Each row was made from one small tree. The marks that hang from a mark follow it in brackets, in the order of their numbers. Every link used is in the known rows. Write each row's tree.
Known rows
J691[J808[J292 J765[J121[J970]]]]: [ 0.58  0.44 -1.48  0.03  0.49 -0.17  0.60 -0.57  1.15  0.30 -0.45 -1.80
  0.19 -0.80  0.06  0.85 -0.17 -0.47 -0.28  1.30 -0.11  0.87 -0.03 -0.37
  0.25]
J765[J121[J970] J808[J691]]: [ 1.21 -0.23  1.55 -0.19  0.47 -0.22  0.60  0.20  0.52 -0.08 -0.18 -3.14
  0.56  0.36  0.03  0.60 -1.11 -0.95 -1.59 -0.34 -0.58 -0.14 -0.43  0.21
 -0.19]
J765[J121]: [ 0.40 -0.26  0.09 -0.26  0.16 -0.11  0.22  0.09 -0.41 -0.43 -0.27 -0.59
  0.30  0.37  0.04 -0.14 -0.42 -0.70 -0.48 -0.14 -0.46  0.02 -0.10  0.01
 -0.41]
J28[J292 J528[J773[J352]] J970[J121]]: [ 0.78 -1.24  2.42  0.22 -0.53 -0.13  0.15 -2.07 -1.29 -0.41  0.49  0.30
 -0.09  0.90  0.40 -0.92 -1.09 -0.25 -5.72  1.26  1.02  0.42 -0.32  0.43
  0.64]
J691[J808[J292 J765[J121[J970[J28]]]]]: [ 0.65  0.63 -1.25  0.09  0.68 -0.45  0.46 -0.36  0.78  0.02 -0.30 -2.16
  0.08 -0.86  0.01  0.79 -0.20 -0.37 -0.42  1.07 -0.08  0.73  0.03 -0.20
  0.20]
J970[J28 J121[J765]]: [ 0.71  0.67  1.29 -0.08  0.79 -0.86 -0.49  0.55 -1.34 -1.35  0.00 -1.48
 -0.28  0.15  0.18 -0.69 -0.26 -0.08 -1.19 -0.59 -0.16 -0.87  0.10  0.63
  0.02]
J352[J773]: [-0.24 -0.20 -1.08  0.09  0.73 -0.21 -0.40 -0.20  0.42 -0.50 -0.02 -0.22
  0.16 -0.61 -0.35  0.96  0.89 -0.50  0.10 -0.18 -0.46  0.07 -0.35  0.30
 -0.27]
J691[J808[J292]]: [ 0.13  0.63 -1.60 -0.06  0.21 -0.11  0.57  0.08  0.71  0.27 -0.33 -0.85
  0.04 -0.84 -0.20  0.57  0.07 -0.14 -0.08  0.66  0.02  0.67  0.06  0.07
  0.27]
J765[J808[J292]]: [ 0.33 -0.37 -0.11  0.39  0.18 -0.37  0.11  0.12  0.68  0.21 -0.26 -1.24
  0.28 -0.33 -0.26  0.49  0.40 -0.45 -0.48 -0.02 -0.66 -0.11  0.21  0.17
 -1.01]
J765[J121[J970] J808[J292 J691]]: [ 1.33 -0.26 -0.06 -0.07  0.58 -0.16  0.62  0.14  0.71  0.25 -0.16 -3.26
  0.55 -0.69  0.15  1.29 -0.68 -1.03 -2.62  0.06 -1.01  0.10 -0.27  0.04
 -0.51]
J528[J773]: [ 0.69 -0.03  0.67  0.24  0.15 -0.85 -0.21 -0.54  0.04 -0.40 -0.33 -0.12
  0.07 -0.03  0.16 -0.75  0.08  0.84 -1.29  0.09  0.54 -0.22  0.17  0.30
  0.49]
J28[J970]: [ 0.28 -0.49  0.46  0.00 -0.36  0.31  0.26 -0.74  0.56  0.31  0.35 -0.20
  0.26  0.16  0.28 -0.11 -0.52  0.00 -0.66  0.12  0.61  0.49 -0.08 -0.22
  0.20]
J121[J970]: [ 0.85  0.14  0.25 -0.07  0.11  0.34 -0.18  0.28  0.67 -0.21  0.38 -1.00
  0.10 -0.19  0.34 -0.44 -0.48  0.19 -1.25 -0.20 -0.73  0.03 -0.31 -0.13
  0.68]
J808[J292 J765[J121[J970[J28[J528[J773]]]]]]: [ 0.88 -0.43 -1.13  0.66  0.62 -0.49  0.02 -1.05  0.02 -0.12  0.08 -1.54
  0.01 -0.99  0.44  1.05 -0.16 -0.38 -3.26  1.41 -0.08  0.30  0.16 -0.34
 -0.13]
J808[J292 J765[J121[J970]]]: [ 0.74 -0.28 -1.75  0.28  0.50 -0.01  0.05 -0.86  0.77  0.44 -0.17 -1.29
  0.15 -1.31  0.42  1.23  0.17 -0.58 -1.48  1.32 -0.72  0.57  0.09 -0.76
 -0.42]
J121[J765 J970]: [ 1.63  0.25  0.75 -0.28  0.37  0.78 -0.18  0.75  1.00 -0.62 -0.10 -1.26
  0.17 -0.11  0.64 -0.68 -1.01 -0.03 -2.11 -0.05 -0.72 -0.18 -0.37 -0.10
  1.29]
J691[J808[J292 J765]]: [-0.10  0.53 -1.72  0.27  0.35 -0.29  0.55 -0.72  1.05  0.66 -0.50 -0.95
 -0.04 -0.97 -0.14  1.20  0.32 -0.13  0.71  1.49  0.55  0.87  0.19 -0.29
  0.11]
J970[J28[J528[J773]] J121[J765[J808]]]: [ 0.90 -0.03  2.88  0.57  0.75 -1.38 -0.24  0.23 -1.68 -1.78 -0.01 -2.07
 -0.14  1.11  0.01 -0.83 -0.84 -0.37 -3.13 -0.30  0.53 -1.18  0.14  1.18
  0.07]
J970[J28[J528[J773]]]: [ 0.16 -0.16  1.03  0.58  0.25 -0.76 -0.08 -0.16 -1.34 -0.93  0.43 -0.50
 -0.26  0.44 -0.03 -0.13 -0.54  0.21 -2.59  0.09  0.92 -0.44  0.11  0.69
  0.41]
J765[J808]: [ 0.24 -0.33  1.51  0.23  0.09 -0.39  0.09  0.19  0.46 -0.12 -0.27 -1.18
  0.31  0.69 -0.34 -0.26 -0.02 -0.34  0.48 -0.43 -0.23 -0.34  0.05  0.34
 -0.67]
J166[J773]: [ 0.44  0.02 -0.10  0.50 -0.16 -0.78  0.08 -0.48 -0.96  0.06 -0.35  0.43
  0.07  0.73  0.17 -1.29  0.28  0.62  0.14  0.04 -0.46 -0.15  0.27 -0.11
  0.15]
J166[J773[J352]]: [ 0.76  0.27  0.09  0.46 -0.47 -0.77  0.25  0.22 -0.88  0.23 -0.41  1.00
 -0.07  1.15  0.16 -1.95  0.59  1.29 -0.52  0.25 -0.25 -0.16  0.46 -0.12
  0.36]
J970[J28[J528] J121[J765]]: [ 0.33  0.21  1.58  0.24  0.60 -0.57 -0.18  0.39 -1.99 -1.44  0.35 -1.24
 -0.37  0.74  0.13 -0.22 -0.87 -0.64 -2.56 -0.08  0.31 -0.82  0.01  0.78
  0.17]
J691[J808[J292 J765[J121[J970[J28[J528]]]]]]: [ 0.41  0.33 -1.10  0.30  0.55 -0.26  0.65 -0.43  0.35 -0.07 -0.10 -1.99
  0.02 -0.52 -0.01  1.09 -0.58 -0.70 -1.32  1.40  0.21  0.76 -0.03 -0.08
  0.29]
J765[J121[J970[J28[J528[J773]]]] J808[J691]]: [ 1.40 -0.32  2.25  0.22  0.65 -0.79  0.52  0.07 -0.35 -0.69  0.09 -3.46
  0.42  0.62  0.01  0.45 -1.43 -0.73 -3.47 -0.28  0.04 -0.45 -0.33  0.68
  0.13]

Which tree is each row?
[-0.22  0.14 -2.54  0.39  0.48 -0.14  0.52 -1.38  0.54  1.69 -0.11 -0.93
 -0.27 -2.20  0.27  3.31  0.49 -0.14 -1.09  1.98  0.98  0.71  0.21 -0.74
 -0.12] -> J808[J292 J691 J765]
[ 0.43 -0.10 -1.89  0.44  0.73 -0.07  0.65 -1.07 -0.14  0.83  0.34 -2.22
 -0.15 -1.69  0.43  3.15 -0.53 -0.82 -3.30  1.84  0.46  0.60 -0.07 -0.54
  0.07] -> J808[J292 J691 J765[J121[J970[J28[J528]]]]]
[ 1.03  0.09  0.90 -0.23  0.39  0.28 -0.58 -0.22 -0.14 -0.64  0.57 -1.36
 -0.12 -0.51  0.30 -0.54 -0.66 -0.04 -2.60 -0.28 -1.07  0.01 -0.52  0.19
  0.63] -> J121[J970[J28[J292]]]
[ 0.65 -0.38 -0.28  0.00  0.50 -0.44  0.74 -0.03  0.23  0.43 -0.45 -2.39
  0.48 -0.54 -0.17  1.69 -0.32 -1.21 -1.51  0.19 -0.47  0.07 -0.02  0.18
 -1.11] -> J765[J121 J808[J292 J691]]
[ 1.90  0.25  2.19  0.00  0.69  0.07 -0.32  1.18  0.82 -1.18 -0.07 -2.73
  0.24  0.39  0.30 -0.94 -1.06 -0.13 -1.93 -0.78 -0.84 -0.72 -0.24  0.45
  0.69] -> J121[J765[J808] J970[J28]]
[ 0.48  0.08 -0.22  0.03  0.55 -0.07  0.59 -1.05  0.35  0.77 -0.07 -2.00
  0.07 -0.74  0.39  2.00 -0.67 -0.47 -1.04  1.25  0.67  0.46 -0.26 -0.59
  0.41] -> J808[J691 J765[J121[J970]]]
[ 0.84  0.22  1.71 -0.36  0.82 -0.48 -0.73 -0.37 -1.57 -1.38 -0.03 -1.27
 -0.33 -0.16  0.19 -0.70 -0.49 -0.65 -2.41 -0.21 -0.64 -0.57 -0.25  0.68
  0.02] -> J970[J28[J292] J121[J765]]
[ 0.76  0.26  0.66 -0.02  0.67 -0.59  0.13  0.12 -0.23 -0.25 -0.42 -2.01
  0.05 -0.36  0.12  0.61 -0.19 -0.65 -1.51  0.10 -0.20 -0.50  0.04  0.36
 -0.31] -> J970[J121[J765[J808[J292 J691]]]]
[ 1.71  0.54  1.00 -0.18  0.65  0.39 -0.39  1.00  0.46 -1.07  0.11 -1.80
  0.00 -0.16  0.58 -0.81 -1.01  0.17 -2.39 -0.42 -0.65 -0.47 -0.26  0.18
  1.20] -> J121[J765 J970[J28]]
[ 1.10 -0.08  2.50  0.08  0.52 -0.74 -0.46 -0.35 -2.23 -1.63  0.07 -0.69
 -0.47  0.65  0.23 -1.08 -0.86 -0.24 -5.10  0.45  0.29 -0.69 -0.11  1.02
  0.62] -> J970[J28[J292 J528[J773[J352]]] J121[J765]]
[ 0.48 -0.87  1.08  0.41 -0.03  0.24  0.78 -0.88 -0.46  0.07  0.49 -1.58
  0.15  0.36  0.36  1.27 -1.39 -1.18 -3.82  0.92  1.08  0.17 -0.18  0.20
  0.10] -> J28[J528 J970[J121[J765[J808[J292 J691]]]]]
[ 0.64  0.01 -2.23  0.13  0.69 -0.01  0.61 -1.17  0.68  1.19 -0.07 -2.08
  0.02 -2.01  0.51  2.91 -0.17 -0.58 -2.24  1.73  0.10  0.76 -0.07 -0.81
  0.01] -> J808[J292 J691 J765[J121[J970]]]
[ 0.93  0.20  2.43 -0.25  0.97 -0.73 -0.40 -0.38 -1.37 -1.06 -0.17 -2.38
 -0.19 -0.05  0.02  0.01 -0.69 -0.88 -2.50 -0.28 -0.33 -0.70 -0.30  0.87
 -0.22] -> J970[J28[J292] J121[J765[J808[J691]]]]
[ 1.31 -0.51  1.35 -0.09  0.43 -0.12 -0.16 -0.45 -0.88 -1.25  0.24 -1.55
  0.17  0.32  0.32 -0.70 -1.28 -0.71 -4.09  0.01 -0.76 -0.09 -0.49  0.40
  0.46] -> J765[J121[J970[J28[J292 J528[J773]]]]]
[ 0.73 -0.32  1.11  0.05  0.24  0.46 -0.33 -0.36 -0.62 -0.75  0.85 -1.13
 -0.20 -0.02  0.26 -0.08 -1.10 -0.49 -3.66  0.13 -0.69  0.02 -0.59  0.30
  0.78] -> J121[J970[J28[J292 J528]]]
[ 0.55 -1.40  2.58  0.02 -0.08  0.65  0.49 -1.92 -1.00 -0.19  0.43 -1.27
  0.12  0.67  0.34  0.87 -1.89 -1.81 -4.72  1.11  0.76  0.37 -0.72  0.38
  0.28] -> J28[J292 J528 J970[J121[J765[J808[J691]]]]]
[ 0.95 -0.79  1.79 -0.47  0.00  0.50 -0.23 -1.73 -0.31 -0.39  0.05 -0.60
  0.15 -0.02  0.53 -0.58 -1.01 -0.92 -2.91  0.49 -0.13  0.42 -0.52  0.04
  0.22] -> J28[J292 J970[J121[J765]]]
[ 0.44 -0.84  1.49 -0.37 -0.14  0.22 -0.23 -2.04 -0.53 -0.13  0.37 -0.39
  0.09 -0.10  0.36 -0.40 -0.65 -0.76 -2.42  0.40 -0.18  0.54 -0.48  0.01
 -0.15] -> J28[J292 J970[J121]]
[ 0.90  0.43  1.24  0.16  0.91 -1.07 -0.42  0.66 -0.87 -1.20 -0.20 -2.26
 -0.10 -0.07  0.00 -0.39 -0.01 -0.39 -1.48 -0.62 -0.52 -0.92  0.24  0.75
 -0.60] -> J970[J28 J121[J765[J808[J292]]]]
[-0.14 -0.57  1.02  0.17  0.16  0.16 -0.20 -0.73 -1.64 -0.70  0.59 -0.16
 -0.36  0.16 -0.11  0.37 -0.81 -0.84 -3.02  0.40  0.02  0.00 -0.35  0.58
  0.07] -> J970[J28[J292 J528]]
[ 0.56 -0.30  2.67  0.10  0.78 -0.46 -0.11 -0.55 -2.00 -1.16  0.18 -2.14
 -0.29  0.47 -0.03  0.57 -1.28 -1.43 -3.92  0.24  0.09 -0.66 -0.42  1.03
 -0.05] -> J970[J28[J292 J528] J121[J765[J808[J691]]]]
[ 0.46 -0.24  2.01 -0.01  0.63 -0.20 -0.41 -0.54 -2.28 -1.47  0.32 -1.02
 -0.43  0.38  0.15 -0.19 -1.07 -1.19 -3.84  0.27 -0.23 -0.54 -0.35  0.85
  0.16] -> J970[J28[J292 J528] J121[J765]]
[ 1.52 -0.34  1.50 -0.10  0.23 -0.15 -0.03  0.01 -0.87 -1.10  0.20 -1.19
  0.08  0.59  0.31 -1.13 -1.13 -0.27 -4.48  0.12 -0.58 -0.08 -0.35  0.41
  0.59] -> J765[J121[J970[J28[J292 J528[J773[J352]]]]]]
[ 1.19 -0.19  0.93 -0.41  0.49  0.14 -0.25 -0.10 -0.49 -0.98  0.17 -1.65
  0.20 -0.02  0.29 -0.57 -0.95 -0.75 -2.48 -0.36 -1.32  0.01 -0.50  0.15
  0.11] -> J765[J121[J970[J28[J292]]]]
[ 0.78 -1.42  1.94  0.26 -0.70  0.45  0.32 -1.90 -0.58 -0.07  0.44  0.78
  0.02  0.76  0.38 -0.62 -1.25 -0.15 -5.52  1.45  1.20  0.69 -0.33  0.24
  0.92] -> J28[J292 J528[J773[J352]] J970]
[ 0.62  0.02  0.77  0.27  0.22  0.18 -0.13  0.43 -0.40 -0.72  0.87 -1.32
 -0.16  0.17  0.22 -0.09 -0.91 -0.03 -2.69 -0.17 -0.28 -0.22 -0.31  0.26
  0.75] -> J121[J970[J28[J528]]]
[ 1.36 -0.27  1.94 -0.29  0.71 -0.30  0.28 -0.15 -0.13 -0.47 -0.01 -3.40
  0.41  0.10 -0.01  0.52 -1.23 -1.13 -2.60 -0.40 -0.86 -0.17 -0.59  0.50
 -0.25] -> J765[J121[J970[J28[J292]]] J808[J691]]
